Known rows, with every step that occurs:
gotof -> vaziga -> senu -> tovab: [ -9 -45 -24 -40   0 -14  14  -3 -20 -17  41   7  -9  55 -14 -29  15 -20
 -13  -2  73   5]
gotof -> vaziga -> senu -> tovab -> rided -> tose -> fide: [-38 -51  -5 -10 -50 -67   5  29  -3   8  10  27  32  15  31  12  26 -64
   4  31  58  -9]
rided -> tose: [ -2 -24 -15 -21 -11  -6   3 -10  32  27  -6  15  25 -22   1  26  27 -15
 -24   6   8  30]
vaziga -> senu -> tovab -> tabi -> tose -> rided: [ 13 -39 -20 -63 -20 -69  16 -70 -17  48  -5 -24 -22  47  51  18   2   6
  -7  26  49   5]
tabi -> tovab -> rided -> tose: [-33 -45 -45  -6 -46 -52  18  -1  29  41 -19  20  36  -5  35  43  42 -29
  13   6  -3  17]
rided -> tose -> fide: [-26 -23  13   3 -21 -34 -10  15  22   3   1  21  44 -21  19  25   3 -37
 -12  39  10   6]
zova -> tovab -> mota: [-42 -13 -54 -20   2 -15  -1  14  11   1  19  25   8 -28  37 -30  -9 -26
 -27 -28  23  14]
rided -> tose -> zova: [-26   1 -39  21 -33 -18   3 -10  26  54  -5 -15  52  11  -1   3  28  -8
 -46  24  12  42]
vaziga -> senu -> tovab: [ -4 -25 -42 -38  15  -7  -1 -14 -15 -45  42  -8   3  42  -2 -45   4 -11
  -7   4  59  12]
tose -> rided: [ 13  -5   2  -3   9 -30  13 -31 -14  23  -4 -21 -23  13  41  19 -10  13
   6  21  18   2]
tovab -> gotof -> vaziga: [ -6  -7  39 -37 -19 -20  23  22 -21  52 -15  31 -11  38 -13  10  50 -10
  -4 -24  30  -9]
tovab -> tabi -> tose -> zova: [-24   2 -22  -1 -60 -48   3 -36   9  80 -26 -26  32  38  10   6  16   4
 -33  19   3  16]
tovab -> tabi -> tose: [  2 -23   7 -49 -44 -43   1 -41  11  59 -32   1   0  11  15  30  11  -2
  -9   2  -3  -2]
tabi -> tose -> zova: [-21   2 -39  18 -50 -49  -9 -30   2  67   3 -39  33  21  -1 -15  21  -9
 -54  22   3  26]
gotof -> vaziga -> senu: [  7 -55 -16 -15 -27  -3  28  12 -34  32  29  21 -14  54 -26  -9   6 -32
 -35  -7  38 -20]
tose -> fide: [-24  -4  26  18 -14 -28 -11  23  -2 -17   6   8  23   0  19   3 -18 -23
   8  34   3 -18]
gotof -> vaziga -> senu -> tovab -> tabi: [-11 -38   8 -58 -16  -9  27 -14  -4  10 -10  26  -9  71   8   6   1   6
  23  -4  58  -8]
gotof -> vaziga: [ -7 -31  29  -2 -22  -8  24  16  -6  44  -1  23 -19  22 -19  24  16 -12
 -10 -11  21  -9]
fide -> tose: [-22  -7   6 -16 -41  -1   5  -6 -25  21  -7  -2 -18   8   4 -25  20   4
 -40 -44  11 -12]
tabi -> tovab -> gotof -> vaziga -> senu: [ -9 -57 -26 -43 -30 -25  37  13 -36  44  25  34   4  80 -17  -6  33 -28
 -32 -14  32 -16]
zova -> tovab -> gotof -> vaziga: [-13 -21  20 -36  -7 -10  38  33  -7  69  -2  47  -3  43 -12  -4  36 -30
 -11 -42  44 -13]
zova -> tose -> rided: [ -2 -21 -24   6  20 -15  12 -50 -33  50   5 -19 -25   9  60  20  15   9
 -16  15  18  -6]
zova -> tovab -> gotof: [ -9  12 -12 -43  18  -2  18  22   0  32   0  30  20  25   8 -34  25 -22
  -1 -37  27  -6]
senu -> vaziga: [ -3 -24 -54 -33  25   5 -16  -9  28  10   2  -3   7   7   1  15  16   8
  -2 -29  18  10]
vaziga -> senu: [ 13 -32 -40 -16 -10   4   9   1 -29  -3  33   4   0  35 -12 -28  -7 -23
 -29   1  21 -12]
tose -> zova: [-24  21 -27  38 -23 -14   1  -3   1  33   0 -27  31  29  -1 -18   6   6
 -26  18   6  19]

Rows:
[-32 -21 -64  18  -7   1  25   8  43  70  13  16  55  16   3 -18   2 -36
 -46  -7  29  27] | rided -> tose -> zova -> tovab
[-13 -34 -52 -34 -30 -41   4  -2   8   5   3   6  23   2  29  -2  46 -38
   6   6  53  17] | vaziga -> senu -> tovab -> rided -> tose
[-14  -6  33 -55  -5 -27  19  13 -17  24  -3  24  -9  46  -8  -4  56  -6
   5 -22  58   4] | senu -> tovab -> gotof -> vaziga
[-50 -18 -63  33 -61 -55  15  -4  24  67 -15  -9  62  25  26  15  40 -17
 -16  23   4  32] | tabi -> tovab -> rided -> tose -> zova
[ -5 -38 -15 -48 -33 -34  16 -30  24  75 -21  18  10  17  16  17  -1 -21
 -16 -14   9  -8] | zova -> tovab -> tabi -> tose
[-11 -49 -45 -35 -33 -16  41  19 -17  82  27  35  28  73 -22 -26  41 -52
 -63 -18  63   1] | rided -> tose -> zova -> tovab -> gotof -> vaziga -> senu
[-35 -12 -63 -52  -1 -34 -20  -9 -19 -57  39  -4  -1  -1  35 -48  10 -11
 -25  -3  54  28] | vaziga -> senu -> tovab -> mota
[-33  -7 -53  33  -1   2  25  14  23  53  18   5  39  30   0 -37 -15 -24
 -29 -12  23   9] | tose -> zova -> tovab
[  9 -35  -8 -45 -24 -13  27  18 -45  38  22  26  -8  67 -22 -20  32 -31
 -32 -17  47 -20] | tovab -> gotof -> vaziga -> senu
[-30  -5 -14  -3 -16   7  35   1  31  65 -31  26  30  52  20   2 -21   0
  10 -13  20  -7] | tose -> zova -> tovab -> tabi
[-43  14 -23  26 -58 -15   5  -8 -20  50  -6 -29  18  37   3 -39  21   7
 -60 -16  17  10] | fide -> tose -> zova
[-46 -10 -49  22 -28   3  27  10   7  67  12   4  27  37   2 -52  -3 -23
 -54 -42  33   1] | fide -> tose -> zova -> tovab
[  9 -34 -10 -41 -18 -58  27 -54   4  85 -20  -6 -16  27  53  33 -10   0
  -5  10  25  -4] | zova -> tovab -> tabi -> tose -> rided
[-60 -25 -54 -16 -20 -45  -4  -7   7 -13  12  13  17  -9  42   9   6   3
 -15  -1 -14  28] | tabi -> tovab -> mota
[-47  -3 -52  31 -58 -38  26  27 -12  63 -11   0  17  25  38 -43  17 -37
   0 -39  34 -24] | fide -> tose -> zova -> tovab -> rided
[ -8 -47 -46 -36 -43 -34  34   7 -32  90  32  20  15  79 -21 -37  35 -53
 -67 -19  58  -9] | tabi -> tose -> zova -> tovab -> gotof -> vaziga -> senu
[ -1 -39 -21 -73 -36 -48   1 -49   1  31  -4  -4   4  38  14   2  15  -8
 -12   6  35   4] | vaziga -> senu -> tovab -> tabi -> tose
[-30 -19 -23 -14 -22   3  37  -3  46  79 -33  34  43  40  19  16  -8  -8
  -1  -9  24   9] | rided -> tose -> zova -> tovab -> tabi
[-33   5 -46  31 -55 -43   5   2  15  60 -18 -18  48  10  23   2  41 -20
 -19  20  17  27] | tovab -> rided -> tose -> zova
[-20 -18 -32 -27 -25 -45   1  -3  22   8 -13   5  23 -16  35  11  50 -28
  20   5  41  26] | senu -> tovab -> rided -> tose
[-19 -35 -45  -9 -27 -27  20  17  32  52 -12  30  30 -20  30  13  30 -50
   5 -14  25   6] | zova -> tovab -> rided -> tose
[-38 -27 -57   8 -60 -52  18   3   2  58   5  -8  41  46  10 -12  50 -35
 -29  16  60  27] | gotof -> vaziga -> senu -> tovab -> rided -> tose -> zova
[-28 -35  14 -17 -41 -55   1  -1  17  44 -11  24  32  12  30  17 -21 -40
  -3  22  11 -24] | zova -> tovab -> tabi -> tose -> fide
